Every row comes from one small tree of marks. The marks that hang from a mark follow it in brackets, in the order of their numbers. Every link used is in the known rows. Which tree was each row made from?
Known rows:
j334{j687{j805}}: [ -1.0  -0.5 -26.4  10.5  23.1  22.6  -3.8   8.5   1.1 -19.3 -15.9   4.0
  -1.9   3.0 -11.2  -1.5  15.1 -15.6   1.6  16.1   8.0  25.8]
j805{j687{j676} j713 j835 j982}: [-34.2  18.5  60.9 -54.7   6.2  23.8  21.8 -11.4  -8.7  44.5 -81.5  -8.4
  15.9  22.0  -9.3 -55.5   8.1 -10.3  16.9  29.6  18.3  36.2]
j157{j982}: [  7.1   6.4  -4.7   4.7   1.0  23.2 -12.9   3.8  22.3   3.9   8.9  12.7
   5.4  18.1 -15.8 -35.3  -5.5 -13.7  -3.0   0.9  -9.0   2.3]
j182{j334}: [  7.9  -0.1   9.4  21.5  19.5  -1.9  13.3 -23.7   3.7 -20.8 -17.6 -15.5
   5.3 -13.7   3.6   7.9  -0.4  -7.1  -7.6 -11.0  21.7  27.9]
j676{j713 j982}: [  5.9 -34.2 -17.6 -20.6 -14.6  13.8  19.8  14.4  17.8  21.0  -8.5 -19.5
  24.3  11.1  -6.2 -34.8   9.7 -10.0 -38.5 -18.0  20.2   7.7]
j805{j687{j676} j713 j835{j334{j158}} j982}: [-28.1   3.8  59.1 -34.7  -1.4   8.8  29.6 -26.2 -19.7  33.9 -87.2  -1.5
  34.5  10.2   1.0 -60.4  11.8 -17.8  15.5  37.8   7.0  32.2]
j805{j687{j676{j982}} j713 j835{j334{j158}}}: [-14.1 -14.0  39.9 -25.2  -8.4  -6.8  19.7 -18.0  -9.0  20.1 -83.5  -1.2
  21.6  22.0  -2.0 -54.6  12.4 -22.2  -0.1  37.9  19.8  24.1]
j835{j334{j158} j805{j687{j676}}}: [ 16.2 -31.4 -14.6  42.3   4.2 -23.4   5.6 -19.6 -23.0 -38.7 -20.0  -4.4
  20.3 -45.5   3.1   7.9  17.4  -3.1  16.4  10.2 -11.2 -25.5]
j835{j334 j805{j687{j676} j713 j982}}: [  2.1 -14.7  12.4  28.5  18.5 -11.5  28.8 -22.1   0.4  -4.7 -35.3  -2.7
  10.4 -38.7  -9.6   4.8  22.8   5.5  26.9   4.2  -8.3 -14.4]
j334{j158}: [ -1.5 -20.5  -3.6  -6.4 -14.2  -1.5  -7.0  -9.8 -17.0 -11.8 -14.7   6.0
  26.3  11.5  16.8 -24.1 -10.0   1.3   2.3  11.4  -3.7  -6.4]
j713{j805{j687}}: [  6.8  10.2  -6.5  -4.3   4.9  21.3 -25.0   8.2  -9.5   8.0  -5.7 -15.0
  19.9  -0.8 -18.0  32.7  26.1  11.0  21.2 -13.6   1.9 -18.4]
j713{j805}: [  2.1   0.0 -14.7   1.2   0.3  13.8 -22.2  13.8   2.7  -3.5   8.3  -8.1
  19.2  -9.2 -10.6  31.3  14.5  21.2  11.1 -23.9  -5.8 -17.4]
j713{j805{j687{j676{j982}} j835{j334}}}: [  3.0   5.3   4.4  -2.9  -5.6  16.0 -17.8   9.8 -14.0   0.4 -23.2 -20.8
  32.8 -16.7 -19.9   4.2  27.3  -2.5   7.5  -3.6  -2.3   4.0]
j182{j334{j687{j805{j835 j982}}}}: [ -0.2   7.8   4.6  19.5  34.3  27.0  14.0 -15.5   1.9 -26.0 -37.9 -19.6
  12.4 -12.6  -4.7  -6.2   8.2 -23.5  -3.1   4.9  23.9  58.0]
j713{j805{j835 j982}}: [-11.9  16.7  11.8 -19.6  -4.7  42.7 -14.0  19.3  -2.5  13.2 -10.7 -23.2
  38.1 -10.6 -12.0   2.8   9.9  11.7  18.1 -15.1 -14.8   5.1]
j676{j687{j805{j835}} j713 j982}: [  5.3 -35.0 -49.8 -13.6   2.1  28.5  21.9  34.8  10.8  23.5 -29.0 -43.0
  22.4   8.2 -27.2 -29.3  21.3 -39.5 -44.2 -14.2  42.4  52.6]
j676{j687 j713{j805{j835}} j982}: [ 18.7 -25.9 -41.3 -18.8 -12.9  25.5   0.9  34.9  14.7  31.1 -28.5 -58.0
  46.5   5.8 -32.8 -11.4  30.8 -38.5 -41.5 -27.7  37.8  31.9]
j676{j713{j805}}: [-11.1 -27.6 -29.5 -20.8  -1.6   5.7   3.8  17.5   7.8  10.2  -1.8 -14.6
  21.6  -4.9   1.7  24.6  19.9  12.2 -25.7 -35.0  21.1 -10.2]
j835{j334{j687}}: [ 15.8   0.0  -4.1  36.4   6.4 -13.2   7.3 -15.2  -2.7 -12.3 -12.8   3.8
  13.3 -19.3  -2.2   6.1  22.3 -32.4  -5.3  18.2  -7.8  11.7]
j835{j334}: [  8.7  -6.3   0.1  32.6  -0.5 -20.5  14.1 -14.3  -5.3  -6.5   2.0   7.2
   7.8 -23.7   4.5   9.7  11.6 -12.1  -2.7   4.5 -13.6  -0.3]

Write each row's tree:
[ 17.5 -15.5 -33.2   9.1  10.6  20.7   8.5  16.9  15.9  16.8 -25.9 -19.1
   7.9  17.9 -37.0 -26.8  14.3 -23.1  -8.9  -0.9  22.0  38.3]  j676{j687{j805{j713}} j982}
[-32.4 -27.2 -21.4   6.4   8.7  -7.6  10.7   7.3 -21.1 -41.4 -17.9  19.5
   0.3 -31.5   4.4 -28.4  -2.5  14.5 -11.7   7.1   0.6  35.2]  j687{j676 j805{j835{j334{j158}}}}
[ -5.8 -40.5 -19.6 -13.6 -19.9 -12.5   4.3   8.6  -1.8 -15.4 -18.7  -6.8
  38.3 -21.6  -3.3 -38.4  12.0   6.2 -39.2 -16.5  13.4  12.0]  j687{j676{j713{j805{j835{j334{j158}}}} j982}}
[-14.0  -4.2  23.9 -25.6  12.6 -16.6  10.8 -19.1  -1.7  19.4 -54.5  13.1
  -9.9  22.5  -8.1 -14.2  15.2   4.3   7.0  16.8  30.1   3.1]  j805{j687{j676} j713}
[  5.9  -9.5  14.7  29.5  19.7   2.0  31.0 -19.8   4.3   6.6 -33.0  -8.4
  11.7 -27.6  -8.7  14.4  23.2   0.0  34.8   5.2 -12.0 -19.9]  j835{j334 j805{j687 j713 j982}}
[-23.3 -22.9 -12.0 -26.0  -5.2  -9.6   4.1  10.6  -5.0  -7.9 -14.3  -6.0
  22.2 -27.7  -0.6 -15.6  10.4  15.2 -29.1 -21.9  17.1  14.0]  j687{j676{j713{j805{j835 j982}}}}
[  8.4   4.7   4.2   8.0  15.0  28.0   4.0   0.1  -6.5  -0.3 -12.7 -25.3
  10.6 -23.0 -14.3   7.1  12.5   3.8  35.4  -0.4  -9.0 -16.9]  j835{j805{j687 j982}}
[ 14.1  -8.2   1.7  20.6  16.4   3.8   1.6 -30.8  -5.4 -35.2 -42.0 -14.5
  28.9  -1.8   8.6 -11.7   4.0 -27.1  -8.6  11.4  24.9  35.3]  j182{j334{j158 j687}}
[ -7.3  26.3  19.6 -25.0   0.1  49.7 -16.6  14.2 -14.5  24.7 -24.8 -31.0
  38.9  -1.4 -18.7   4.4  21.0   0.8  28.7  -4.6  -7.6   4.5]  j713{j805{j687 j835 j982}}
[-14.1 -26.6 -31.7   7.2   9.4   4.7   5.1  12.9  -3.3 -34.2   2.3  17.6
  -4.2 -21.2 -15.8 -41.2  -0.8  26.8 -12.7  -6.6   2.1  25.6]  j687{j676{j982} j805}
[-12.4 -30.3 -42.3  -9.6  11.1  14.3  29.3  16.8 -11.4  19.0 -35.0 -31.1
  27.0  -9.6  -6.6  -8.5  20.4 -36.1 -31.3  -9.1  32.9  48.9]  j676{j687{j805{j835{j334{j158}} j982}} j713}
[-31.8 -41.1 -32.0 -22.0   3.8  12.5  20.7  27.1   0.0 -19.1 -19.2  -0.6
   4.5 -15.8  -8.2 -49.6   1.7  13.4 -37.9 -11.5  23.4  43.1]  j687{j676{j713 j982} j805{j835}}
[ -1.2 -28.9 -14.4   9.9  18.5  10.1  11.9 -17.9  -5.3 -45.3 -51.4 -14.7
  31.0 -10.0   5.9 -35.9   4.4 -20.4 -27.4   6.1  35.9  56.3]  j182{j334{j158 j687{j676{j713 j982} j805{j835}}}}
[-11.8  10.7  -7.4  -3.6  20.6  42.8   1.5  12.3  -2.3  -7.5 -29.2  -6.7
  10.3   1.8 -12.1 -20.7  12.6 -22.4   6.1  22.2   2.2  43.1]  j334{j687{j805{j835 j982}}}
[ -2.3 -20.6 -30.2   4.7   9.3  21.2 -10.5  -1.5 -15.3 -31.5 -30.2  10.8
  24.1  13.2   5.4 -25.7   6.3 -14.0   3.4  27.8   4.4  18.9]  j334{j158 j687{j805}}
[  3.1 -11.6  -5.6  22.8  32.8   4.4  14.4 -20.5  11.6 -36.4 -41.9  -5.2
   5.6 -11.4  -9.6 -16.0   9.6 -11.2 -15.7   1.0  34.3  52.1]  j182{j334{j687{j676{j982} j805{j713}}}}
[-14.5 -41.0 -43.6  -7.1   7.7   0.8  -3.6  -0.3 -18.3 -41.8 -36.9  14.4
  26.4  -2.0   8.2 -37.0   9.5  -7.4 -24.1  17.3  21.8  26.7]  j334{j158 j687{j676{j713} j805}}
[ 14.2 -17.3 -17.9  28.4   0.7 -17.3   4.7  -7.5   0.7 -18.0 -14.9   0.7
  27.5 -30.0  -9.1  -4.8  30.4 -22.4 -22.5   3.4   0.4  13.0]  j835{j334{j687{j676{j713{j805} j982}}}}
[  2.3 -20.9  -5.8   7.0  12.2  -0.8   0.9 -20.9  -6.4 -40.5 -51.5 -19.7
  39.0 -14.1   9.3 -15.1   9.5 -20.4 -24.7  -0.5  36.6  42.7]  j182{j334{j158 j687{j676{j713{j805{j835}}}}}}
[ -3.7  -2.1 -24.3   4.2  24.0  14.3  13.3   7.4   1.0  17.6 -26.9 -11.6
   1.5   3.5 -23.3  -1.5  12.7 -15.9   4.7  -1.0  19.0  38.1]  j676{j687{j805{j713 j982}}}
[ -9.6 -20.7  -8.0   6.9  22.6  12.5  15.4 -21.3 -11.3 -41.0 -52.9 -12.5
  32.9 -15.5   9.2 -31.1   4.2 -17.4 -20.3   5.9  32.9  58.0]  j182{j334{j158 j687{j676{j713} j805{j835 j982}}}}
[-32.7  -9.2  -4.2 -10.3  25.2  29.4  26.6   3.8   8.6  11.3 -17.2  19.0
  -6.0   9.2  -4.8 -15.0  -1.1  28.5  18.0  -3.7  -1.0  17.4]  j687{j805{j713 j982}}
[ -6.5 -10.0   6.2   8.6  26.6  24.3  15.4 -24.3  -1.9 -27.2 -58.5 -11.3
  27.9   3.8   7.9 -25.0   0.6 -17.9  -0.5  13.5  25.5  52.8]  j182{j334{j158 j687{j805{j713 j835 j982}}}}
[  1.2 -21.5 -33.8 -15.3  -3.4  11.8   8.3  17.8  -7.0  26.4 -34.3 -46.3
  51.6 -13.1 -12.0  10.0  30.8 -34.6 -28.3 -22.7  28.8  28.3]  j676{j687 j713{j805{j835{j334{j158}} j982}}}
[ 10.7 -21.0   0.0  36.0  19.4 -15.2  23.5 -16.4   8.6  -4.6 -29.7  -4.0
  -3.3 -22.5  -6.3  31.9  23.6  -1.5  24.2   5.2   0.4 -26.8]  j835{j334 j805{j687 j713}}
